What can hang from each mark:
Q_29: Q_93 Q_759
Q_190: Q_404
Q_759: Q_29 Q_190 Q_326
Q_326: Q_93 Q_759
Q_404: Q_190 Q_690
Q_93: Q_29 Q_326

Every row comes from one small tree of marks. The marks that hang from a mark follow it in brackets, in the order of their numbers. Every link used is in the known rows. Which tree was each row made from?
(in the rows, 128 means zero)
Known rows:
Q_759{Q_29}: [145 141 147 119 148 101 159  78  72 137 128 104 126 166 117 134 154 129
 118 156 169 131]
Q_29{Q_759}: [131 111 149  91 142 131 194 129 130 172 120  93  89 182 126 155  88 166
 132 135 126 144]
Q_759{Q_29 Q_326}: [ 94 164 173 128 156  98 130  91  28 166 129  75 149 151 109 147 179  90
 132 128 154 149]
Q_326{Q_93{Q_29{Q_759}}}: [115 123 140  63 150 112 158 118 143 118 109 124 102 133 129 137  98 107
 134 147 122 113]
Q_29{Q_93{Q_326} Q_759{Q_190}}: [117 120 120 154 139 157 176 141 201 115 122 124 110 111 147 133  71 169
 166 107 129 164]
Q_326{Q_93{Q_29} Q_759{Q_190}}: [153 117  75  92  99 141  98 131 161  64 124 180 128  85 124 117 105 135
 102 151 125  87]
Q_190{Q_404}: [161 102 157 124  93 107 121 151 128 159 152 154 129 180 142  93 174 156
 127 134 106 104]
Q_29{Q_93 Q_759}: [135 123 153 147 165 147 177 143 167 135  98  83  93 165 143 146  80 150
 149 130 142 167]
Q_326{Q_759{Q_29{Q_93} Q_190{Q_404}}}: [166 122 103 162 123 142  73 148 149 103 128 145 150 103 133 117 143 131
 105 121 144 113]
Q_190{Q_404{Q_690}}: [132 106 143 168  88 124 136 155 143 160 153 164 122 221 130  71 186 150
 124 126 109 101]
Q_326{Q_759}: [148 114 114 101  89 137 142 138 111 128 141 139 126 158 116 123 134 198
 105 145 152 114]
Q_93{Q_326{Q_759{Q_29 Q_190}}}: [103 129 100 104  92 128 141 113 114 120 162 155 159  94 116 120 141 186
 132 121 159 114]
Q_404{Q_190 Q_690}: [ 86 114 120 173 103  99 199 112 107 117 117 117  79 252 110  76 166 152
 116 180 179 129]
Q_759{Q_190{Q_404} Q_326{Q_93{Q_29}}}: [129 127 131 138 104 117  65 152 135 121 139 169 148  97 141 103 160  75
 134 115  70 105]
Q_759{Q_29 Q_190{Q_404}}: [181 119 119 152 123 112 101 109 126 130 141 151 135 132 133 115 158 112
 109 136 120 111]
Q_759{Q_29{Q_93} Q_190}: [188 142 109 194 151 134 130  83 137  76 113 129 124 126 137 124 123 118
 119 155 158 150]
Q_759{Q_29{Q_93} Q_190 Q_326}: [137 166 133 203 160 134 102  97  95 106 113  99 148 108 129 135 148  77
 132 128 143 168]
Q_759{Q_29 Q_190 Q_326{Q_93}}: [118 170 133 116 141 116  75  96  68 117 120 126 144  81 115 134 137  74
 105 139 124 124]

Write each row's tree:
[121 124 130 125 134 148 159 138 125 169 123  99 105 146 123 162  87 137
 133 113  99 160] : Q_29{Q_759{Q_190 Q_326}}
[ 99 173 178 173 177 110 119 102  58 138 112  66 153 138 123 139 172  76
 145 126 164 167] : Q_759{Q_29{Q_93} Q_326}
[149  94 105 143 149 135 207 105 175 122 122 118  97 167 135 154  96 116
 151 136 116 144] : Q_93{Q_29{Q_759{Q_190}}}
[133 119 118  80 142 123 149 117 162 102 111 141  99 118 132 135  84 107
 127 151 110 113] : Q_326{Q_93{Q_29{Q_759{Q_190}}}}
[146 134 126 184 130 119  96 122 158 104 141 154 159  96 147  99 158 114
 146 113 134 127] : Q_759{Q_29{Q_93{Q_326}} Q_190{Q_404}}
[108 134 135  87 137 143 126 146 126 153 112 111 102 113 123 154  75 126
 122 119  92 141] : Q_29{Q_759{Q_190 Q_326{Q_93}}}
[164 125  86 125 111 142 117 111 112 107 133 139 134 118 112 137 124 157
  89 142 157 115] : Q_326{Q_759{Q_29 Q_190}}
[168 117 119 171 154 163 165 139 198 109 100 110  88 142 146 143  59 150
 135 130 124 168] : Q_29{Q_93 Q_759{Q_190}}
[161 125  85  69  78 147  78 145 142  80 127 186 121  82 120 110  92 177
  78 154 125  84] : Q_326{Q_93 Q_759{Q_190}}
[121 112 144 127 128 141 127 166 141 186 132 111 114 142 133 147 109 122
 136  95  77 141] : Q_29{Q_759{Q_190{Q_404} Q_326}}
[117 100 131 151 149 126 164 138 157 156 129 110 122 155 137 151 129  79
 163 102  90 142] : Q_93{Q_29{Q_759{Q_190{Q_404} Q_326}}}
[146 134 105  70 109 125  30 152 126 103 126 171 144  58 119 112 126 122
  76 132 124  70] : Q_326{Q_93 Q_759{Q_29 Q_190{Q_404}}}
[136 153 148 208 153 123  63 134 112 130 124 114 161 103 141 118 176  58
 137 106 117 146] : Q_759{Q_29{Q_93} Q_190{Q_404} Q_326}
[113 105 105 107  57 132 124 155 151 129 175 186 157 104 129  96 150 210
 137 107 125  99] : Q_93{Q_326{Q_759{Q_190{Q_404}}}}
[ 78 133 127  84 103 114 151 116  93 138 161 133 162 112 110 123 157 186
 141 119 173 114] : Q_93{Q_326{Q_759{Q_29}}}
[125 124 149 181 154 155 109 180 176 150 108  99 120 126 150 139 102 105
 153  91  91 165] : Q_29{Q_93 Q_759{Q_190{Q_404} Q_326}}
[132 155 128 162 139 122 117  87  66 134 131 109 144 124 118 143 154  94
 120 132 133 149] : Q_759{Q_29 Q_190 Q_326}
[104 101  81 129  89 132 180 114 163  95 167 170 157 112 127 117 146 166
 164 119 141 117] : Q_93{Q_29 Q_326{Q_759{Q_190}}}
[ 62 105 137 103 141 113 231 110 155 150 147 112 129 147 130 145 126 140
 195 108 136 141] : Q_93{Q_29{Q_759} Q_326}
[ 78 177 177  84 157  93  88 100  30 149 117  91 148 108 109 138 161  75
 120 136 144 125] : Q_759{Q_29 Q_326{Q_93}}
[152 106  88  93  92 132  66 162 174  84 133 192 140  78 134 105 126 120
 105 132 102  70] : Q_326{Q_93{Q_29} Q_759{Q_190{Q_404}}}
[113 150 127  43 128 114  77 126  83 112 116 133 137  87 106 129 122 136
  83 149 164  86] : Q_326{Q_93 Q_759{Q_29}}
[ 96 142 172 155 176 146 154 153 132 158  99  61 111 152 136 155 101 117
 159 106 131 181] : Q_29{Q_93 Q_759{Q_326}}
[110 125 148  90 130 137  94 174 141 172 120 123 115 108 132 140  97 109
 125 100  71 123] : Q_29{Q_759{Q_190{Q_404} Q_326{Q_93}}}
